Each row was made from one small tree. The marks that hang from a mark follow it in brackets, in alphabetical order. Every link used is in the known rows. Write each row's tree.
Known rows
setu{devid{zimar} tugo}: [-45 -27 -18 -15  -5   4  15   4  -8  17   5 -17  -6  -3 -28   9 -27   9
 -12   7   0  14   4  -3 -14]
viru{devid tugo{setu zimar}}: [ 16  12  -6   8 -12  -8  -5 -15  -6  11 -10 -21  12  32 -10  -6  29 -10
 -18   3  12 -19 -16  -9  11]
setu{devid}: [-11 -13 -14 -18   5  -6   4   2  -1   6  10  10  -5  -2 -17   1  -1   3
  -4   7   5   5   0 -10   7]
devid{zimar{setu tugo viru{karorum}}}: [-18  -1  -6 -16   8  -3   6  24   1  -3  -1 -13 -14 -35  33  -6 -40  14
  13  -4 -28  14  14  18 -10]
zimar{tugo{setu} viru}: [ -1   2   6  -9   4 -11 -12  27  10  -5  -2 -15   2 -17  27  -8 -13  18
  29  -7 -16  20   6  15 -11]
setu{devid{zimar{tugo{karorum viru}}}}: [-21  -9  -6 -10   7  19  10   9  -5  13  -1  -1  -7 -11  -8  10  -6  10
  -6  11   0   9   1   2  -6]
setu{devid tugo{karorum viru zimar}}: [-18  -2   6  15 -10  27  14  -3   0  21  -6  -5   8   9 -42  29  10  -1
   0   1  12  12   1   8 -20]
devid{zimar{viru{karorum}}}: [-15   2 -16  -9   6  -6  15  25   3 -10   9  -4  -9 -24   3  -1 -30  11
  -1  -9 -23   0  14  10  -5]
zimar{viru{devid karorum setu}}: [ 20 -15  -7  -6  -2 -34  16 -19 -22 -26  16  19  15 -11   7  10   8 -18
  -5  13  -7 -12  18   4 -11]
zimar{setu{devid}}: [ -7  -4 -10 -18  10 -16  -2  -1   1   5   0   7 -18  -7  11 -12 -12   2
   6   8  -5   7  -4 -17  15]
karorum{tugo{devid{zimar{viru}} setu}}: [-13  14   5  -4  -1 -10 -10  22  11  -3  -4 -17   4  26  -7 -23   6   7
 -13 -17  14 -23 -11   8  12]
setu{devid tugo}: [-30 -27 -13 -14  -8  -1   7  -4  -4  13  11  -5   0  -2 -31  10 -14   3
  -2   8   8  14   6  -2 -11]
setu{tugo}: [-17  -8 -15  -3  -8 -10  -4  10  12   6  14  -5  -3  -8 -19   0 -28   7
  11  -4   0  10  10  -3  -1]
karorum{devid{zimar{tugo{setu viru}}}}: [ -8  -5  -5  -3  12   8  -2  11  -8   7 -11  -8  -4   7   4  -8   8  13
 -20   2  -4 -11 -10   0   2]
setu{tugo{devid{zimar} karorum}}: [-20   5   5   4  -6  16   4   8  16   7   3  -4  -8  -4 -17   0  -7   1
   3 -10   4  -6   3   8 -14]
viru{devid tugo zimar}: [ 25 -11 -10  -1  -4   4   3 -31 -22  -3   8  -3  24  10 -13   9  14 -19
 -37  13  10  -8  -8 -16  -3]
setu{devid tugo{viru}}: [-23 -21 -11   0  -8   8  11  -8 -10  14   4  -5   9  -2 -36  19  -1   2
  -4  13   9  11   5  -3 -13]
zimar{setu}: [  2   9 -12  -9  10 -21 -10   8  12  -1   2   7 -20 -12  21 -18 -21   5
  14  -1 -11   4  -1 -17  22]
viru{karorum zimar{tugo}}: [  5 -11 -15  -4   2   6  -2  -9   1  -8  12  15   9 -17  -1  18 -24  -4
   7  -5  -7  19  13  17  -7]
tugo{karorum{devid}}: [ 19  10  11   4   6  18   0   2  10  -4   9  29  -9  -4  -7  -1  23  -4
  -3   5   4 -16   1   4  -1]
zimar{devid viru{setu tugo}}: [ 15 -18  25  -8 -20  -6   5  -7  -9 -25  16  -6  11  -5  14  -8   1  -8
  -2  -7  -6   5   8  -2 -14]
viru{setu}: [  4  -8 -21   2   3 -36  -3 -11   0  -8  11  19  -1  12   6  -2 -13  -1
  -3  11  -2  -3   5 -25  17]
zimar{setu{tugo}}: [-11   0 -11  -6   1 -18  -7   5  10   5   3  -4 -16 -11  10 -12 -30   5
  16   0  -8  11   4 -12   9]

Which tree is each row?
[  6  -8   3  -7   9   1  -7  -4  -1  -8   1  -2  -9   0  13 -10 -23  -1
  -5 -17  -9  21 -12 -26  10]
viru{zimar{devid setu}}
[  7  33  16  16   4  10  -9   0  25  -2 -14  11 -16  24   4 -19  41  -2
  11 -11  10 -27 -20  -3   6]
tugo{devid karorum setu}
[  9   4  -3  10  -4 -14  -7   4   0  -5  11   8  19  16 -18   3   2  -2
 -13   7  18 -15   7  -1  18]
karorum{tugo{viru{setu}}}
[  9  -6  26  -7  -5  17 -13  -2   0  -4  -5  -5 -10 -27  37  -9 -10   1
  27  -6  -6  21   4  10   1]
zimar{devid setu tugo{viru{karorum}}}
[  2 -10  -6   3  -1   0  -3  -8  -5   2   3  12  11 -13   7  16  -3   2
  13  16   2  10  14  12  -5]
zimar{tugo{viru{karorum setu{devid}}}}
[ -4  -9  19 -11  -6   8 -22  13  11   0  -4 -19 -13  -2  24 -22 -11  13
  22 -15   0  22  -6  -1   7]
zimar{devid tugo{setu}}
[ 24   5 -15  13   2  -3   8 -16 -13  -8   6  19  12 -11 -16  16  24 -14
  -6  14   4 -19   9   1   7]
tugo{viru{devid karorum}}
[ 22   2 -14  15  13   1   4 -12 -17  -4  -2   6  17   3 -15  17  15  -8
 -20   7   2  -6  -8 -23   7]
tugo{viru{devid zimar}}
[  9  15   3   8  -3  -5  -8  14   0   6   1  -8  22  23 -29   5  10  -2
 -16 -11  22 -14  -3   6  18]
karorum{tugo{viru{devid} zimar}}
[  9   9  -1   7   2  -1  -9   8   1  -4   7   2  17  10 -16   3  -5   1
 -13  -2  13  -6   0  -1  16]
karorum{tugo{viru{zimar{setu}}}}
[-14   8  -3 -13   6  -3   6  16   8  -7   0  -2  -6  -8   2 -14  -1   2
  -4 -21  -7 -17  -3   9  -4]
tugo{devid{zimar{viru{karorum}}}}
[ 25  26  17  42   6  33   1  -8   4  -6 -16   6  -1  21  -4  10  32   0
   1  -2   0  -3 -16 -16   3]
tugo{karorum setu viru{zimar{devid}}}
[ 12  31   6  21 -15  16  -6   3  22  11  -6  -7   1  23  -9  -3  16   1
   5  -7   4  -7  -8   7   6]
viru{tugo{karorum setu zimar}}
[ -5  32  16  13   8  15   4  13  18  -4 -19  -5 -17  17  11 -18  30   4
   3 -15  -4 -25 -18   3  -6]
tugo{devid{zimar{viru}} karorum setu}
[ 24  -5   0  -9 -13  -8  13 -10 -14 -20  19   8  19 -23  -2   7  15 -17
  -4   9  -4 -14  19  23 -18]
zimar{viru{devid karorum tugo}}
[  4 -16 -12  -2   7 -22   8 -22 -23  -3   0   5   1   8  16   5   2 -10
 -23  27   3 -12   1 -20   3]
viru{devid{zimar{tugo{karorum}}} setu}
[ 12 -38 -23   8  -7 -26  19 -62 -40 -15  10  18  25  17 -14  31   1 -33
 -31  24   7  -6   9 -12 -13]
viru{devid karorum setu{tugo} zimar}
[  8  12  -1  -6   4 -21   3   9   0  -2  -6  -6   0  -2   8   0  -6  -5
   9 -21 -13   4   0   7   2]
tugo{zimar{setu viru{devid karorum}}}
[ 17  -7  30 -15 -20   6   7  -7  -5 -25  11  -3  -3 -30  29 -15  -3 -13
  15 -11 -15   7  12  18 -15]
zimar{devid setu viru{karorum tugo}}
[ -3  -6   1  -9   5   6  -4  -7  -6   9  -9   4  -3 -24  22   6  -5   2
  20  17  -3  17   7  12  -3]
zimar{setu{devid} tugo{viru{karorum}}}
[ -4  28   7  19   3  13   0   7  18  17 -21  -4 -12  37 -14   3  23   5
   9 -12   5   2 -19  -3   7]
tugo{karorum setu{devid} zimar}
[-22 -23 -12   3  -5 -10  16 -20 -12   4   5   8  -1  13 -11  15 -12  -3
 -14  22   4   3   7 -15  -9]
viru{setu{devid{zimar} tugo{karorum}}}
[ 20  10   8  31   8  20  15 -14 -11  -4  -6  26   4  10  -5  18  35  -6
 -21  21   2 -25  -1  -6  -5]
tugo{karorum{devid{zimar}} viru{setu}}
[ -5  -5   3 -10   9   4  -9   1  -4  14 -12  -3  -5 -19  24   1  -8   8
  17  15  -3  21   0   0   1]
zimar{setu{devid} tugo{viru}}
[  1  38  -1  32  -1   2  -4  -1  13   9 -34 -11   7  42 -14  -1  42  -1
   5 -32   6 -24 -25   9  11]
tugo{devid setu viru{karorum} zimar}
[ -9  -6   5 -15   5  -1  -4  13  -9   2   2  -6   1  16  -7 -18   1   4
 -36   0  12 -25  -6   7  12]
karorum{devid{zimar{setu}} tugo}
[  7   8  13   3   5  14 -16   8  14   6  -6   4  -7   0  17  -7  11  10
  16   6   2   2  -3  11  -2]
zimar{tugo{karorum{devid} setu}}
[  1  12  11  -5   9   2 -18   6   9   9 -16  -5  -5 -15  33 -12   0   6
  22  -3  -2   6  -7   4   4]
zimar{setu tugo{devid viru}}
[ -9   3  22   6 -15  16   3  16  16   3   5 -12  -1  -4 -18   9 -14   2
  17 -26  -3  18   7  13 -20]
setu{tugo{karorum zimar{devid viru}}}
[ -1 -10  26 -23  -2   5 -21  10   8  -1  -2 -12 -21 -23  44 -25 -26   8
  27 -12  -6  29  -2  -2   7]
zimar{devid setu tugo}
